Each row comes from the steps of one path. Every step used is in the known rows, and no mark comes twice. Write the path behind each row, first mark first.
Known rows:
G/Q/S/W: [ -4.3  -1.8   6.3  10.5   9.0 -25.7   1.4  10.3   6.5   3.5  -4.4  -1.4
 -28.3   4.6   6.8   4.2   9.7  -6.8   0.1  -1.1  -6.9   6.7  -5.2  -1.1]
F/Q/J/W/Z: [  2.6   2.8  -2.4 -19.2  -7.9   7.1  -8.4  -9.0   3.4   6.0   4.5   4.1
  -3.9  -3.8  -4.1  -8.2   1.3  10.8   0.9   9.1  -1.8  -8.1   4.1 -11.1]
S/W/G/Q/Z: [ -8.6  -1.1  23.5 -13.1  11.8 -31.2  -1.9   5.2   8.7   0.5  -8.6  -3.9
 -11.1  -3.5   5.8  -2.9   6.0  14.9   8.4   7.5  -3.3 -14.3   2.8   3.1]
F/Q/G: [ -9.0  -2.8  -7.6 -42.6   0.3  -4.8  -6.7  -9.1  -0.7   3.8   3.0  -5.8
  -2.5  -0.6  -6.9  10.7 -22.4   0.7   7.3   2.2   6.0   3.7   2.7  -2.4]
U/J/W/S: [ -3.1   2.0   4.0   9.8  -9.9  20.1   9.8  -2.6 -13.5  -3.3   8.6   7.4
  12.1  -9.9   1.7   4.3   1.8  -0.5   2.7  -5.4   3.9 -13.2 -11.7  -6.1]
Z/Q: [ -2.1  -2.4  -3.0 -26.1   6.1   5.4   1.7   1.4  15.1   1.2  -5.2  -1.4
 -12.9   7.9   3.1   7.1  -0.5   5.0  -6.8   2.9   3.1   2.9   3.8   3.9]
F/Q/Z: [-10.2  -1.5   5.8 -27.6   2.8  -9.8  -1.0 -10.4   1.9   3.7  -6.3  -6.4
 -20.8   1.6  -9.2  25.3 -17.9  12.0   7.9   9.3   2.6   1.4   9.1  -8.2]
J/W: [ -2.6   2.7  -0.8  -4.5  -3.2  -5.4   6.8  -0.5  -6.3   7.7   3.9   2.0
  13.7  -5.8   4.1  10.9  -1.5 -12.2   1.9  -2.1  -0.9 -12.4  -6.0  -3.3]
G/W/F/Q: [  4.8  -0.2 -11.8  21.0 -13.1  11.0  -9.5  -0.5 -20.2  -8.1  -5.2  -5.6
  -9.4  -4.3  -8.0  16.1 -25.9  -0.7  -1.1  -0.3   2.1  11.9  12.5   1.6]
U/G/Q/J/W: [  5.9  -0.8  14.6   9.8  -8.9 -13.6  -0.8   6.3   1.5   6.6   3.8   2.7
  30.9  13.6   1.5 -19.9  10.1   9.7   4.3   0.2   0.2 -15.4 -14.7   2.8]
G/W/Z: [  3.9   3.4  -7.1   1.3   5.9   7.2  -3.2  -0.7  -7.1  -8.3  -0.1  -0.5
  -0.1 -18.9  -5.7   7.7  -5.5  10.4 -10.5  -7.4  -0.9  10.0   8.9  -1.6]
S/W/G: [ -8.0  -1.6   3.2   8.4  -2.6 -12.9  -3.3   3.6   9.9   1.8  -3.1  -2.1
  -2.3  -6.6  17.6 -15.8   8.4   2.9   5.2   2.7   2.2 -14.9   1.3   1.5]
J/W/Z/Q: [  2.3   3.9   0.0 -40.8   5.6   9.9   2.6  -2.6  13.8   2.0   1.4   6.0
  -5.7   2.4  -0.2  -2.7  13.7  -0.2  -8.6   9.2   1.6  -4.2   0.0 -11.2]
Q/J/W: [  3.7   0.7   0.0   2.9  -5.2  -1.9   1.8  -0.8  -3.0   8.3   4.5   3.9
  22.7  -4.3   3.2  -1.8   2.9   1.5   0.6  -2.8  -3.6 -10.3  -4.2   5.4]
F/Q/G/W/S: [  3.7  -1.0 -10.0 -17.5  -4.8  10.6  -7.4  -7.2  -8.5 -11.9   4.2  -6.1
  -8.7 -12.8 -12.8  10.1 -32.7   8.9   2.9  -4.8   6.1  15.9   4.6  -8.6]
W/F: [  3.9  -0.9 -18.0  18.5  -0.5   9.7  -0.7  -0.2 -16.2  -0.3  -3.2  -0.5
   1.6  -2.6   0.7   1.7  -8.6 -11.4  -1.1  -4.6  -0.3  -3.9   2.5   8.7]
J/W/G/Q/Z: [ -7.4   4.2  29.7 -14.4   7.1 -26.6   4.5   2.0  -2.9   3.8  -0.9  -1.0
  14.9  -2.5  -3.7   8.0   2.7   0.6   9.7  12.5  -6.6 -22.6  -1.7   5.8]
F/Q: [ -9.1  -1.4  -5.9 -13.5  -5.9  -4.0  -4.6  -3.7   0.1   3.6  -3.6  -4.3
 -20.8  -0.6  -1.3  13.7 -15.8   4.7   4.4   4.4   4.0  -3.5   4.9  -6.6]
S/W: [ -3.8  -2.7  -7.9  -5.9   1.1  -9.6  -0.8   2.5   5.8   4.2  -4.3  -0.9
 -13.5  -5.8  13.4  -0.3   2.3   4.5   0.4  -6.7   3.1  -4.3  -1.8  -6.6]
Z/Q/S/W: [ -2.4  -4.2   3.1  -5.0   6.3  -7.1   4.3   3.6  27.5   3.9  -6.1  -0.3
 -32.3  17.2  11.5  -0.5  18.7  -3.7  -8.8   4.6  -1.3  15.8   1.8  -5.9]
G/Q/J/W/Z: [  7.9   5.0   4.1 -13.1   6.9  -2.3  -4.5   2.8  -1.3   2.9   3.1   7.3
   8.8  -8.0  -4.3 -13.0   9.0   9.1  -2.6   0.9  -8.2 -11.5  -3.4   2.5]
U/G/Q/S: [ -4.2  -1.5  11.6  24.3   0.7 -24.7   4.2   8.6   7.3   3.4   0.1  -2.0
   0.1  21.5  -2.2  -4.1  10.6  -7.1   1.8   3.0  -1.8   3.7  -9.8   1.9]
U/G: [-3.4 -2.5 -2.4  9.8 -7.8 -7.6  2.7 -0.3  4.9  3.7  0.2 -1.7 12.9  9.3
  4.6 -7.9  3.4  3.6  2.4 -2.4  8.1 -7.1 -6.7 -3.7]
W/J: [-9.2 -0.2 -7.8 29.3  4.2  6.5 11.9  0.2 -3.2  1.5 -1.1 -2.3  9.0 -0.2
  6.8 -2.0 -3.7 -9.5 12.5 -7.2  1.5 -8.7  1.1 11.7]
Z/Q/J/W: [  6.2  -1.0   5.4 -16.5  -2.5   9.0   2.3   0.3  16.2   6.4   0.4   3.7
   9.0   8.8   4.6  -6.0   9.5   7.7  -7.2   3.2  -1.4  -2.3  -0.8   5.0]

Write each row's path:
[  6.7   3.6  -3.9  -5.6   0.7   8.6  -1.7  -5.2   1.0   5.4   5.5   6.8
  14.1  -9.9   0.2 -13.8  11.0   6.7  -3.8   0.6  -4.1  -9.5  -1.2  -0.7] | Q/J/W/Z
[ 10.8  -2.0  -8.3 -30.3   6.4  19.3  -0.7  -2.3   5.7 -14.2   1.5  -2.8
  -2.0  -4.8  -8.6   2.7 -15.3   9.3  -9.4  -6.4   5.0  21.4   3.5  -0.3] | Z/Q/G/W/S
[ -9.3   1.0  22.2 -10.8  11.5 -24.9   0.7   2.8   1.0  -0.1  -6.1  -4.9
   1.6  -3.1  -5.1   6.4  -2.0  10.8   6.9   9.1  -5.3 -13.5   5.5  11.8] | W/G/Q/Z
[  0.2   1.8  -3.5  27.9 -13.9   1.9   1.1  -3.9 -11.0   6.6   1.6   0.1
 -11.1  14.6  -4.9  10.4  -3.9 -32.0   3.5  13.0  -5.5   3.5  -0.1  -6.1] | J/W/F/Q/S
[ 12.4   0.3 -11.0  29.2  -9.5  13.9  -1.9  -2.1 -15.6   4.8   1.9   4.9
  24.8   0.4   1.2  -9.9   0.3 -10.8  -0.5  -3.5  -4.8 -10.0  -2.6  10.5] | Q/J/W/F
[  0.3   5.7  -3.8 -15.0   3.7   3.0   2.4  -4.3  -4.0   4.1   4.7   5.7
   4.7 -10.8   0.2  -0.1   6.9  -7.1  -1.4   0.9  -0.9 -11.4  -3.1 -10.3] | J/W/Z
[  1.2  -1.6  -5.4 -39.7  10.0   7.7  -5.0  -0.3  24.9  -1.6  -7.3   3.1
 -31.5   1.9   9.2 -14.2  17.4  15.4  -9.7   4.6   5.7   3.7   5.3 -14.2] | S/W/Z/Q
[  1.8  -1.1   3.3  25.2 -12.1  -5.5   0.5   3.5  -2.4  -3.9   0.0  -4.5
  23.4   3.4   0.0   1.5  -3.6   8.9  -3.6  -7.3   6.8   7.1  -2.6  -1.3] | U/G/W
[  4.2   2.9  -7.8   6.0  -3.0   8.8   8.4  -1.6  -7.2   0.3   6.1   4.9
  -3.0 -10.9   3.2   1.0  -3.9  -8.2   2.3  -2.6   0.6 -13.1  -8.0 -11.3] | J/W/S
[  7.8   1.5 -10.1  24.6  -3.2  13.0   1.9   2.3 -10.7 -12.0   0.8  -1.2
  -9.1 -19.6  -2.7  10.9 -16.5   7.4  -5.4 -11.0   0.3   9.0   2.7  -2.5] | G/W/S
[  3.6   0.1  -5.2  43.7 -12.4   3.7  -4.9   0.1 -15.2  -5.9  -3.4  -6.6
 -14.8   6.4 -10.4  19.7 -15.7 -14.4  -3.5   3.8  -5.6  25.3  12.3   2.7] | G/W/F/Q/S
[  3.2   2.5  -1.4 -67.3  12.0  10.1   0.5  -9.1  13.2   1.8   6.6   4.0
   9.2   4.0  -5.9  -7.3   8.0  -4.9  -4.7   6.7   3.9   0.9  -2.6  -7.1] | J/W/Z/Q/G
[ -4.8   2.7  12.0 -34.9  -1.2  23.1   4.0  -4.3   8.4  -2.1   4.0   8.4
   7.5   2.3  -1.6  -1.0  19.8   8.1  -8.6   5.7   5.1  -4.1  -1.2  -6.4] | U/J/W/Z/Q
[ 13.6  -0.9  -2.2  -7.1  -3.7  22.9   3.6  -1.4  16.4   0.0   2.7   6.5
  -3.7   4.9   2.5 -14.4   6.2  11.7  -6.6   3.2   0.1  -4.7  -2.9  -2.9] | Z/Q/J/W/S
[-15.0   3.4  36.2  25.8  -6.3 -13.8   8.3   8.6  -5.8   1.8   7.9   3.5
  22.5   7.9  -0.5   2.4  18.9 -13.8   5.5  10.6  -8.9 -11.3  -8.8  14.6] | U/J/W/G/Q/S
[ -5.4   0.0  12.3 -22.1  16.7 -19.7   1.7   1.7  -3.3   1.8  -7.5  -4.0
  -8.5  -4.3  -9.0  20.0  -8.3  10.5   3.0   1.2  -3.9  -2.8   1.7   3.8] | G/Q/Z
[ -8.8  -1.1   7.1  44.4  12.5 -15.7  10.7  11.2   6.6   2.2  -4.2  -2.2
 -17.1  10.7  11.6  -7.7  12.2 -17.4  12.6  -3.4  -6.6   1.6  -4.1   7.7] | G/Q/S/W/J
[  3.4  -2.8 -11.4  41.1  -1.1  -3.2   0.3   3.3  -3.8   2.6  -3.9   0.2
 -16.4   7.7   9.0  -5.6  10.0 -21.5  -1.8  -1.7  -4.3   9.4   0.5   1.1] | Q/S/W/F
[  1.0  -0.6  -4.3 -16.6   4.1  -1.8  -2.2  -2.3 -11.3  -4.8   4.5  -5.3
  24.5 -13.3  -8.0  15.2 -19.2   0.9  -2.5 -13.9   1.4  13.7   1.6   8.5] | Q/G/W
[ -7.1  -4.2   2.9  26.4   7.8   3.2  13.0   4.3  27.4   2.5  -6.1  -1.3
 -21.4  22.5  15.1 -11.6  21.9 -13.2   6.4   2.8  -0.3  11.9   2.0   2.4] | Z/Q/S/W/J
[  0.6  -5.0 -18.4 -23.3  -5.5   0.2 -12.5  -7.9  -5.4   0.8  -2.5  -4.6
 -10.8   3.7   0.5  -7.1 -15.7  -6.0   8.7   0.3   7.6   3.1   2.1  -6.5] | S/W/F/Q/G
[  0.1  -0.9   8.9  12.6   4.9 -22.8  -3.2   6.7  17.2   1.2  -1.3   2.3
 -18.1  14.8   4.8 -25.8  28.6   2.5  -1.3   4.4   0.0   5.8  -8.4 -15.7] | U/G/Q/S/W/Z
[  5.8  -2.0  -6.1  33.4 -25.4   6.3  -8.9   0.0 -12.8  -7.0  -3.4  -6.0
   6.3  12.8  -6.4  -1.7 -15.8   3.3   1.0   2.5   9.5   9.4   5.6  -5.1] | U/G/W/F/Q
[-15.2   2.5  21.9  10.1 -14.2   1.4   6.8   0.1  -7.5   2.1   8.1   3.7
  35.5  -4.6   6.0   0.2  10.8  -3.5   6.9   3.5   1.8 -22.8  -5.9   9.9] | U/J/W/G
[  4.3  -2.0  -4.4  31.7   5.6 -13.8  -2.1  10.4  -6.2  -0.2  -7.4  -0.3
 -24.7   8.3   4.6  -4.3   8.6 -17.7  -1.4  -1.0  -8.2   6.8  -2.3   4.4] | G/Q/S/W/F
[ -2.1   0.6  -6.1   9.1   8.7  -7.9  -0.1  -1.2  13.3   3.1  -1.2   3.0
 -27.4  -1.2   6.9  -8.0  20.1  -4.6  -4.1   0.5  -4.8   9.5   2.1 -11.7] | Q/S/W/Z
[  8.5  -0.1 -11.7  -4.0   3.2  12.4  -0.9  -3.5 -11.2 -11.9   6.0  -2.6
   9.1 -16.9  -8.6   6.9 -22.1   4.7  -2.4 -14.2   2.3  13.3  -0.2  -0.7] | Q/G/W/S
[ 11.5  -2.6 -10.3 -15.9   2.5  19.4  -6.1  -1.3  -6.2 -10.2  -1.9  -4.5
  16.1   2.9 -10.5   5.1 -15.0  -4.0  -9.9  -4.7   3.3  21.1   7.7  12.8] | Z/Q/G/W/F
[-10.8   1.4  11.4  -3.5  -9.6   7.3   8.2  -1.1 -11.6   4.5   6.2   4.6
  25.2  -5.8   2.5  13.7   4.8  -2.9   2.1  -4.9   3.1 -11.2  -9.5   2.0] | U/J/W
[ 13.1  -0.1  -2.3 -13.9   4.3  20.5  -7.9   0.0  15.2  -9.1  -4.1   1.5
  -2.7  -3.9  -6.4  -8.2   5.7  30.0 -17.5  -0.8  -1.7  19.7  14.5   5.7] | G/W/Z/Q/J
[  5.8   2.5 -11.2  17.9  -6.5   7.8   3.3   0.0 -18.8   3.7   1.4   3.0
  15.3  -1.7   1.6   3.2  -3.3 -23.8   1.5  -2.0  -1.8 -10.7  -4.3   2.0] | J/W/F
[ -3.6  -0.1  -5.2  15.7   6.8   8.1   7.3  -2.1 -10.6  -6.2   3.2  -6.4
  34.6  -7.3  -3.8   3.0 -17.2  -9.3  10.4 -16.0   2.5  10.0   2.4  16.3] | Q/G/W/J
[  0.8  -0.7  -9.2 -64.2  16.1  12.3  -3.6  -8.7  17.3  -2.2   2.0   0.6
  -2.3   2.9  -6.6  -8.0   3.6   7.9  -9.0   3.6   4.9   9.2   5.2  -1.2] | W/Z/Q/G
[ -7.4   0.6   8.3  30.6 -20.0  13.2   2.9  -4.9 -17.4   3.0   4.4   2.8
   2.6  15.2  -6.7  13.2   1.4 -24.2   4.8  10.4  -1.7   4.3  -1.9  -1.0] | U/J/W/F/Q/S
[  4.2   2.5  -8.7 -25.3  10.6   6.2  -6.9  -6.5  -8.3  -7.7   4.9  -1.9
  16.2 -18.4 -11.7   3.8 -11.6   5.3  -6.6  -9.9   1.1  15.3   5.5   1.9] | Q/G/W/Z
[ -7.0  -0.7  11.2  -1.6   2.9 -25.9  -5.6  11.5   5.6   0.2  -5.2  -2.3
 -10.5  -4.2  13.6 -13.7   7.5   7.1   5.0   3.5  -1.4 -18.1  -1.7   5.4] | S/W/G/Q
[  9.8   0.5 -12.6  37.1  -4.9  10.6  -3.7   2.9 -22.7  -8.3  -4.3  -3.2
   9.2  -9.3  -4.5  12.1 -15.5  -6.6  -5.3  -9.9  -1.4   9.8   7.5  10.2] | G/W/F
[ 10.6   1.1  -7.4  16.1  -6.0  15.0   4.3  -2.7  -2.0   1.9   5.8   6.5
   7.4  -8.5   2.5 -11.6   0.0   5.6   1.3  -4.7  -2.7 -11.8  -6.8  -2.9] | Q/J/W/S
[ -3.0  -3.3  -4.2  -5.3  -8.0   2.6  -9.0  -5.0   5.0   4.6  -2.1  -3.3
 -11.4   1.7  -1.5   0.7 -13.1  18.3   3.2   3.9   0.3  -0.6   7.9   3.8] | F/Q/J
[ -2.7  -2.2   6.1   3.5  -1.3 -17.5  -0.5   7.8   1.4   1.9  -1.7  -2.0
   6.8  10.5   0.6  -7.7   0.8   6.2   4.1  -1.7   5.0  -8.0  -8.6  -0.2] | U/G/Q
[ -1.3   1.2   2.8  -1.2  15.3 -17.7  -3.3   6.6  10.6   0.7  -3.6   3.1
 -35.3   0.1   3.2  -8.2  18.1  -1.1  -3.5   1.5  -7.8   7.7  -1.3  -9.1] | G/Q/S/W/Z
